Known rows, with every step that occurs
pove nolo sido nede domaf patab: [ 0.97  1.30 -1.12  1.32 -0.13 -0.69  2.30 -0.62 -1.69  2.59 -0.42 -0.38
 -1.46  0.79 -1.55 -0.82 -1.54  0.28  0.02  3.64 -1.41 -0.24  3.18 -6.16
  0.70]
vano nolo sido nede domaf: [ 0.48  1.79  2.50 -0.06 -0.77  1.34  2.66 -0.29  1.24 -1.62  0.13  0.95
 -0.03  0.40 -0.83 -3.51 -0.45  1.52  4.60  2.42  2.19  0.40  0.28 -0.86
  1.88]
vano nolo sido nede domaf pove: [-0.50 -0.66  5.20  0.06  1.83  0.32 -2.47 -0.57 -0.64 -1.31  1.85  1.23
  0.02  1.37  3.14 -1.17 -0.29  1.77 -2.36  3.08  4.26 -0.08  0.49  0.05
  1.39]
vano nolo pove: [-1.94  0.89  3.26  1.15  2.48  0.26 -3.73 -2.50 -1.49 -1.61  1.22  0.32
  0.07  0.58  4.12  0.43 -1.49 -1.21 -6.77 -2.23 -0.77  0.14 -2.12  3.41
 -1.17]
nede sido nolo pove domaf patab: [-0.33 -0.67  0.61 -0.04  3.51 -1.17 -0.72 -0.15 -3.37  1.22 -0.45  0.35
 -1.60  2.04 -1.94  2.68 -1.02 -0.53 -5.88 -1.26 -0.37 -1.21  2.91 -5.99
 -0.33]
domaf nolo sido: [-3.19  0.58 -4.90  0.82  0.99 -1.71 -2.09 -0.93 -1.84  1.98 -2.21  1.13
  0.21 -0.98 -2.09  0.59 -1.30  2.09 -3.37 -1.29  0.74 -0.56 -1.63  1.52
  0.47]
pove nolo vano: [-0.12 -0.23 -2.95 -0.38 -4.67  3.05 -1.01 -0.41  1.93  2.11 -1.41 -2.30
  0.10 -2.40  1.87 -1.09  0.57 -0.16 -1.09 -4.18 -7.73  1.58 -2.31  1.56
 -2.56]
vano nolo: [-2.39 -0.53  0.63  0.69 -0.26  0.95  1.05 -1.94 -0.41 -4.90  1.04  0.20
  0.54 -2.32  4.09 -0.87 -2.28 -1.72 -1.51  0.57 -1.79  0.03 -1.32  2.65
 -0.94]
vano nolo domaf: [ 0.77  1.51  0.53  0.04 -0.12  1.12  3.18  1.20  2.72 -4.03  0.03  0.77
  1.32 -2.56  2.16 -2.65 -1.33 -1.08  0.83 -2.47 -0.46  0.76 -1.98  4.16
  0.53]
nede sido nolo vano: [-0.88 -2.10 -1.39 -1.48 -3.40  2.09 -1.03  0.59 -0.18  2.39 -2.54 -0.05
 -0.10 -2.11 -4.91 -0.51  1.51  0.95  0.58 -5.43 -4.70 -0.22 -1.50  0.85
 -1.91]
pove domaf nede sido nolo: [ 1.03 -1.38  1.90 -1.78 -0.98 -1.06  3.35 -0.15 -2.19 -2.36  0.02  0.01
 -0.09 -2.58 -2.70  1.55  1.73  0.66  4.10 -0.30  1.87 -0.67  0.74 -2.15
  0.07]
vano nolo domaf pove: [-0.23 -0.76  2.97  0.06  2.45  0.32 -2.33  0.68  0.95 -2.62  1.64  1.10
  0.99 -0.40  5.44 -0.24 -0.98 -0.29 -5.37 -0.84  1.94  0.06 -1.35  4.00
  0.35]
nede sido nolo: [-0.96 -1.18 -0.55 -0.80 -1.43  0.05  2.23 -1.92 -2.62 -0.68 -0.86  0.47
 -0.71 -1.25 -4.54  1.27  0.00  0.11  0.92 -1.38 -1.45 -1.47 -0.04 -1.04
  0.13]
sido nede: [-1.25 -0.44 -2.69  1.04 -1.80 -0.07 -1.40  0.14  2.19  1.57  1.53 -1.24
  0.53  2.62 -0.31 -0.64 -0.25 -2.65  4.43  3.75 -0.67 -0.30  1.79  1.39
 -0.51]
sido nede domaf nolo: [ 1.32 -3.78  1.47 -0.05 -1.15  0.64  1.74  0.32  0.19 -2.16  0.08  0.10
 -0.42 -0.35  4.96 -0.34 -0.03 -1.09  5.65  1.84  0.39 -0.11 -2.24  0.53
  1.57]
pove domaf: [-0.72  0.47 -2.61 -0.71  0.77  2.54  1.53  0.71  4.27 -2.93  0.06 -0.48
 -0.21  2.32  1.68  0.58 -0.46 -1.48 -0.40 -0.78 -0.30  0.66  0.34 -0.35
  0.27]
pove nolo: [ 0.09  1.18 -2.24  0.63 -2.90  1.30  2.11 -3.21 -0.05 -1.26  0.63 -2.23
 -0.51 -1.72  4.02  0.51 -1.01 -1.42 -1.10  0.05 -5.02  0.86 -1.12  0.10
 -0.76]
sido nede domaf pove: [ 0.47 -1.65  2.72  0.19  1.41  1.57 -3.03  0.15  1.81  0.14  1.99  0.26
 -0.49  3.88  3.94  0.44  0.34 -0.26 -1.44  3.86  2.26 -0.14  0.39  0.08
  1.08]
pove domaf nede: [ 1.10  0.50 -1.75 -0.44  0.52 -0.32  1.08  1.85  3.46 -2.21  0.98 -1.21
  1.03  0.14  2.76  1.61  1.37 -0.94  2.53  2.98  2.08  1.26  0.82  0.54
 -0.66]
nede sido nolo domaf: [ 2.04  0.80 -0.38 -1.16 -1.09  0.45  3.89  1.24  1.00 -0.63 -1.43  0.99
  0.24 -1.60 -4.78 -1.02  0.55  0.35  2.83 -4.18 -0.25 -0.40 -1.10  0.98
  1.29]
sido nolo pove domaf patab: [-0.07 -1.01  0.76  0.36  3.46 -0.48 -1.03 -0.17 -1.14  0.88  0.21 -0.45
 -1.29  2.70  0.96  2.30 -1.51 -2.30 -5.82 -2.09 -0.37 -0.80  2.51 -4.64
 -0.52]

Rows
[-1.25 -1.52  0.34  1.17  2.56 -0.55 -5.40 -1.55 -1.83  1.44 -0.04  0.00
 -0.41  1.59  4.44  2.56 -0.58 -1.26 -6.05 -2.93 -0.87 -0.33 -3.35  3.13
 -0.58] | domaf nolo pove
[ 0.18  1.57 -1.23 -0.70  2.00 -1.63 -0.68  1.13 -2.07  0.11 -0.36  0.61
  0.14  0.35 -2.60  2.78  2.09  2.26 -0.98  2.29  1.79  0.26  0.76 -1.32
 -0.43] | nolo pove domaf nede sido
[ 0.33 -1.34  0.45 -0.85 -1.56 -1.59  2.31 -0.99 -3.01 -0.79 -0.17  0.11
 -0.01 -2.63 -3.48  1.84  1.36  0.46  3.14  0.65  0.50 -1.03  0.32 -0.84
 -0.43] | domaf nede sido nolo
[ 2.41  1.96 -2.73  0.47 -0.10 -0.96  1.12  2.98  3.99  0.17  0.09 -0.52
  1.72 -0.68  0.64  0.18  1.31 -0.85  3.06  1.50  1.30  1.23 -0.62  3.79
 -0.39] | nolo domaf nede
[ 3.70  2.21 -0.94  0.17 -1.88 -1.22  3.21  1.39  2.26 -0.85  0.78 -1.66
  1.37 -3.33  3.30 -0.21  1.51 -0.42  3.79  0.95 -0.17  1.82 -0.96  2.47
 -0.44] | pove nolo domaf nede
[-0.60  0.53  4.21 -0.67  2.72  1.61 -0.59 -0.62  1.11 -4.53  1.25  0.01
 -0.13  1.11  5.11 -0.07 -0.85 -0.91 -3.99 -3.11  1.35  0.87 -0.82  0.50
 -0.02] | vano nolo pove domaf
[-1.21  0.91 -2.71  0.30  1.04 -0.08  0.09 -0.60 -0.78  0.69 -2.64  1.67
 -0.49 -0.62 -1.65 -0.44 -0.84  2.88 -1.63 -1.25  1.44  0.02 -2.44 -0.03
  1.76] | nede domaf nolo sido
[ 2.11  2.30 -2.68 -0.45 -1.39 -2.06  3.11  1.19 -2.20  0.20 -0.84  0.14
  0.62 -3.51 -2.80  0.98  2.02  2.38  2.60  2.34 -0.69  0.65 -0.06 -0.26
 -0.12] | pove nolo domaf nede sido
[ 0.82 -0.46 -1.81  1.44  0.61  0.30  1.27  0.74  0.42  1.99 -0.03 -0.18
 -1.20  3.09 -0.56  0.14 -1.58 -1.95  0.56  4.71 -1.64 -0.66  3.19 -4.46
  0.28] | sido nede domaf patab
[-0.68 -2.40 -0.86 -0.93 -3.59  2.91 -1.57  0.50  2.69  1.96 -1.70 -1.14
  0.22 -1.13 -1.41 -1.17  0.84 -0.99  0.52 -6.22 -4.88  0.23 -2.10  2.42
 -2.08] | sido nolo vano
[-0.66  0.31  2.46  0.08  1.46 -0.36 -2.75 -2.60 -3.16  2.10 -0.24  0.47
 -0.91  1.52 -2.88  2.06  0.44  0.23 -4.61 -3.95 -0.45 -1.06 -1.23  0.12
 -0.41] | nede sido nolo pove
[ 0.80 -2.35  0.58 -2.42 -3.05  1.22  0.39  2.19  0.39  0.68 -1.87 -0.46
  0.46 -3.01 -2.93 -0.39  2.80  1.53  3.04 -4.47 -1.91  0.56 -0.76 -0.08
 -1.74] | pove domaf nede sido nolo vano
[ 3.42  0.47  0.51 -0.34 -1.03 -1.24  2.63  2.11  3.01 -0.73  0.47 -0.72
  1.48 -2.33  0.66 -0.14  1.72 -1.03  5.05 -0.55  2.13  0.74 -0.75  3.16
 -0.08] | sido nolo domaf nede
[-0.05  0.70  1.85 -1.00  1.95 -1.95  0.27  0.59 -3.73 -2.55  0.36  0.92
  0.40 -1.95 -0.51  1.78  1.57  2.31 -0.62  2.17  2.55  0.34  0.52 -1.17
 -0.58] | vano nolo pove domaf nede sido
[-2.36  2.16 -3.68  1.10 -0.83 -1.55 -2.30  0.03  0.92  3.88  0.22 -0.21
  0.70  2.22 -4.88 -1.71 -0.38  0.40  2.66  2.65  1.43 -0.40  2.24  0.80
  0.18] | nolo sido nede
[-1.07  2.26 -1.69  0.75 -2.55 -1.62 -0.24 -1.61 -0.80  2.66  0.77 -1.31
  0.29 -0.22 -2.09 -1.97 -0.19  0.83  3.31  2.15 -0.10  0.13  1.85 -0.68
  0.14] | pove nolo sido nede
[ 0.33  0.19  3.25 -0.08  1.57 -1.56 -2.88 -1.73 -3.51  1.92  0.26  0.13
 -0.38  0.42 -1.94  2.51  1.36  0.42 -3.14 -2.21  1.09 -0.67 -0.88  0.51
 -0.77] | domaf nede sido nolo pove
[-1.33  1.27  0.24  0.66 -1.39 -2.10 -2.37 -1.61 -1.59  3.16  1.61 -1.05
  0.34  0.32 -0.25 -1.17  0.00  1.26  0.30  2.71  1.56 -0.03  2.00 -0.51
  0.21] | domaf pove nolo sido nede
[-1.48 -0.66 -0.93 -0.15 -0.35 -2.09 -0.90  0.92 -0.43  1.17  0.21 -0.02
  0.63  0.23 -0.87 -1.32  0.00  0.90  4.30  1.19  3.37 -0.27  1.29 -0.22
  1.12] | pove domaf nolo sido nede
[-0.24 -0.14  2.15  0.21  2.03  0.78 -3.56  0.02  0.90  1.74  1.08  0.87
 -0.36  3.71  1.13 -0.15  0.28  1.62 -2.70  3.08  3.65 -0.10  0.82 -0.22
  1.48] | nolo sido nede domaf pove
[ 1.61  0.45  0.42  0.17 -1.33  2.86  2.31  0.43  3.85 -0.54  0.56 -0.23
 -0.46  3.05  0.51 -1.74  0.33 -1.10  5.79  3.36 -0.18  0.43  0.30 -0.45
  1.44] | sido nede domaf
[ 0.14  0.39 -1.79  1.39  1.81 -1.09  1.79  1.35 -0.41 -0.82 -0.45  0.64
  0.26 -1.15  0.76 -0.63 -2.80 -1.91 -3.40  0.04 -2.04 -0.53  1.46 -0.95
 -0.45] | vano nolo domaf patab
[-2.63  1.34  0.26  0.82 -0.78 -1.90 -0.82 -0.77 -1.01  0.29  1.05  0.17
  1.06 -0.71 -1.98 -2.94 -1.08  0.61  2.94  2.61  2.04 -0.37  1.77  1.11
  0.04] | vano nolo sido nede
[ 1.06 -0.17 -2.59  0.45  1.02 -1.59  2.36  1.39 -1.82  1.98 -1.63  0.81
 -0.63 -0.73 -4.93  0.74 -1.30 -0.83 -1.66 -1.45 -2.00 -1.36  2.13 -3.38
  0.15] | nede sido nolo domaf patab
[-0.07 -0.88  1.26  0.26  2.39  2.58 -2.73 -0.57  2.12 -0.45  0.78  0.66
 -0.87  3.65  3.89  1.58 -0.20  0.12 -5.61  1.96  1.11  0.10 -0.97  0.52
  0.85] | nede domaf pove
[ 0.85 -4.14 -0.15 -0.93 -3.19  2.54 -1.45  2.47  2.11  1.34 -1.84 -0.47
  0.19 -1.36  2.66 -1.74  1.36  0.16  4.26 -2.79 -3.44  0.84 -3.24  2.17
 -0.71] | sido nede domaf nolo vano
[ 0.38  0.13  3.44 -1.63  2.10  1.16  0.19 -0.58 -0.26 -1.78  0.10  0.19
 -0.89  1.81 -0.56  1.35  0.76  0.21 -2.36 -4.57  1.56 -0.02 -0.15 -2.05
  0.54] | nede sido nolo pove domaf
[-0.18  0.44  0.60  1.29  1.31 -0.89  1.77  0.01 -1.91  0.71 -0.20  0.87
 -0.77  0.47 -1.59 -1.57 -2.18  0.02 -0.26  3.98  0.35 -0.58  3.19 -4.82
  0.65] | vano nolo sido nede domaf patab
